Known rows, with every way that one mark hangs from another:
E(T): [  9   0   1  -7 -12  18  -2   5  -8   6  18 -10 -15  -3  19  -7  19 -11
   7  11  -5   5 -19]
U(G): [  9 -19  10  -3  20  13 -18 -10  -1   9  -8  -1  -5   0   7   1   9  -7
  12  -1   2   2  -6]
G(E F): [  9  -1  -9   9 -14 -10  21  15   0   3 -13  -6  17  -6   3   9  24  12
 -11  -5   0   2   0]
E(T(J)): [  4   7   3  -4 -10  15  -5   4  -9   2  17  -8  -9 -10  11 -10  15 -11
   5   5 -12   5 -13]
K(G(E(T) F)): [  5   1 -17  -1 -13  -9  11  16   7   1   5  -4 -21   2   8   4  13   1
  -6  15   2  -1  -7]
G(F(T(J P))): [  2  11   9   5 -10  11   2   8   0   7  -9  -4   7 -17   0   2   1   3
   2 -12  -3   1   2]
U(G(E) M(F K) T): [ -3 -15  -5  -3  28 -30 -14 -21   6 -18  -1  15   8  37 -16  13 -28   1
  -1 -11  14  -7  26]
K(G(E)): [ 2  0 -7 -2  7  2  7  6  5  0 -6 -4 -6 -1  2 -2 10 -4 -8 24  6 -6 -7]
E(T(P)): [ -1  -1   1  -2  -4  20   3  11  -2   0  21  -2 -19  -5  13 -21   5 -14
  -2  -2  -9   6 -20]
U(M(F(T(J)) K(G))): [ -7  11  14 -10  10   2   1 -26   2 -14  -7   2   3  23  -6  12 -20 -12
   4  14   7   2   4]
U(M(F) T): [ -1  -1   8  -8  -2  -1 -12  -8  -1  -8   2   2 -10  40   3  12 -21  -8
  19   3  13  -4  10]
F(T(J)): [  5  18  15  -4   1  22 -10  -4 -13   9  -6 -10  11 -22   0   3   7  -1
   4  12   4  -6  -2]
M(F(T) K): [  7  12  10  -1   6   5   4 -35  -1   7  -6  -3  29  13  -6   0   9 -11
  -3   7   2   4  -5]
Y(T(J P)): [ -1  -9   2   6   8   5  -7  14  -1  -7  12   4   9  -1  -3 -15   9  -8
  -6 -12 -16  12  -3]
K(G): [  6  -3   4  -6   2  17  -5  -2   6   5  -6  -5 -15   4  12  -2   8 -14
  10  24   2  -1 -12]
M(F K(G(E))): [  2   2  -8   3  13 -12  16 -26  13  -4  -8   4  20  25 -10  -6   9 -13
 -13  12  -3   4  -4]
Y(T(P)): [  4 -16   1   4   6   7  -5  14   0  -3  13   1   4   6   5 -12  13  -9
  -4  -6  -9  11 -10]
U(H T): [  7   3 -10   2 -10   0 -26  -6   0  15  11   2   3  -2   0  -3 -12   2
  25  -3   3 -12  13]
T(J P): [-10   3  10   8   9  20   4   4   3  -4  -5   3  10 -15  -4 -23  -3 -11
  -5 -15 -17   5  -3]
U(H(C) T(J)): [-12   3   0   1  -9  -7 -32  -9 -13  10   8   5  -1 -10  -8  -3 -23  23
  25 -12  -8 -15  23]
E(T(J P)): [ -6   5   2   0  -3  18   1  10  -3  -3  20   0 -12 -11   6 -24   2 -13
  -4  -8 -17   7 -13]
Y(T): [ 14 -14   2  -1  -1   6 -10   9  -7   2  10  -6   7   9  12   2  26  -6
   4   7  -5  10 -10]
U(M): [  0  -6  18  -9  -2  18   1  -1  -8 -10  -7  -7  -3  10  15  11  -3  -6
  11   8   6   3  -5]
C(H): [  6 -22  12   0 -18   9  -8  -5  -4  18  -3 -10  11 -15   2 -19  16 -12
   2   9  16   3 -14]
G(F): [ 13  -5   6   4 -19   8   5   5   2  10 -13  -9   6   0  16  10  21   0
  11  -5  -4   7  -5]

Rows:
[  6  16  -4   7 -11  -9  13  14  -7   4 -12  -7  20 -21  -8  13  15  18
 -13  -2   4  -5   8] -> G(E F(T(J)))
[ -5 -17   8  -9  17  -1 -23 -16  -3  -1  -1   9 -16   6   0  12 -27   4
  24  -9   9   0   7] -> U(G H M)
[  8   7   3   0  -3   2  -1 -15   8   0 -10  -3  18  -7   0   5   4  -8
   2   8  -6   0   4] -> M(K(G(F(T(J)))))
[ 10  -8  -2   1  12 -10  -6   4  -2   9 -12  -1   2 -10  -4  15   9  14
  -5  -5  11  -5   6] -> U(G(E F(T)))
[ -7   7 -11   5   3  -1  16  17  -4  -8  14   1   3 -16  -5 -20   8   0
 -23  -5 -10   1  -6] -> G(E(T(J P)))
[  3  14  -4  -1  14 -10  10 -27   7   0  -6   1  18  16 -15   0   2  -8
 -15  20   8  -4  -2] -> M(F(T) K(G(E)))
[  9   2 -16   5 -21 -13  19  21  -3   2   7  -7   0  -5   8   5  24  10
 -11  -3  -3   4  -5] -> G(E(T) F)
[  4   7 -15   6 -20 -15  18  20  -4  -1   6  -5   4 -10   2   3  21  10
 -13  -7  -9   4   0] -> G(E(T(J)) F)
[ -5   4 -17   3  -7  -9  13  20  11  -6   6   3 -20  -4   0  -7   2   0
 -12   4  -6   0  -3] -> K(G(E(T(J P)) F))
[-14  -6   8  -8  26  -5 -20 -23   0   2   2  16 -22  18 -14   7 -41   3
  17 -12  16   0   7] -> U(G H M(F(T(P))))
[-22 -11  18 -14  20 -12 -26 -29 -16   5  -2  11 -29  19 -10  18 -40  25
  24  -8  15  -4  11] -> U(G H(C) M(F(T)))
[ -2  14  -5  10  -5  -8  18  18  -2   0  -9  -2  18 -23 -13   1   4  16
 -20 -12   1  -4   8] -> G(E F(T(J P)))
[ -4   6 -15  10 -14 -12  22  26   1  -6   8   1   2 -13  -3  -9  10   8
 -19 -17 -12   5  -1] -> G(E(T(J P)) F)
[  5   4 -13   3  -6 -12  12  -4   9  -8   1   0  15  -5  -1  -1  10  -5
 -12   5 -12   3   3] -> M(K(G(E(T(J)) F)))
[  3  12  -8   1  -4  -6   6  11   4   3 -10  -4  -4 -11  -5  11   5   7
  -8  16   7  -8   4] -> K(G(E F(T(J))))
[-32  -1   8  -3  -1  -7 -24  -1  -9 -12  11  15 -15   1 -12  -4 -58  22
  20 -24  -4 -13  29] -> U(H(C) M T(J P))
[ -3   2 -12   3   2   1  18  18  -4  -5  15  -1  -2 -10   1 -18  11  -1
 -22  -1  -4   0 -12] -> G(E(T(P)))
[ -2   0 -17   2  -8  -8  14  21  11  -3   7   1 -24   0   4  -5   4  -1
 -12   8  -2   0  -7] -> K(G(E(T(P)) F))
[ 10  -4   0   1  -5   2   4 -14  13  -1 -11  -2  15   3   8   3  11 -11
   4   7  -8   5  -2] -> M(K(G(F)))
[  4   2   2   2   1   6   4 -11  13  -2  -7   1  12  -5   1  -2  -2 -10
  -3   4  -4   0   0] -> M(K(G(F(T(P)))))
[  4 -21  -3   6  11  -5 -26   6  14   5   0  11 -14   7  -1  -2 -18  -1
  14 -26   1  -6  16] -> U(G(F) T(P))
[ -4  11  -8   4   1  -5   9  15   9  -1  -8   1  -7 -12  -8   1  -4   5
 -13   8   4  -7   4] -> K(G(E F(T(J P))))
[-20 -24  17 -13  16  -6 -26 -18 -14  -2  -3   9 -25   5   1  15 -33  25
  26 -11   6  -3  10] -> U(G H(C) M)
[ -9   6  19  -9   8  13   5  -9  -5  -8  -4   0  -9  23   0   6 -18  -7
   4   4  13   3  -5] -> U(M(F(T(P))))
[  2   9  -6   8  -6  -6  19  19  -1   3  -9  -3  13 -18  -6   4   7  15
 -19  -8   7  -5   3] -> G(E F(T(P)))
[ -8   1   6  -5  -3  -1   0 -19  -3   0  -1   5  -6  25  -1   8 -19  -1
  20  -2   7   6   0] -> U(H M(F))
[  9   5  -7   2  -1  -8  10  -8   8  -2  -9  -2  21  -7  -2   7   9   0
 -11  12   1  -4   4] -> M(K(G(E F(T))))
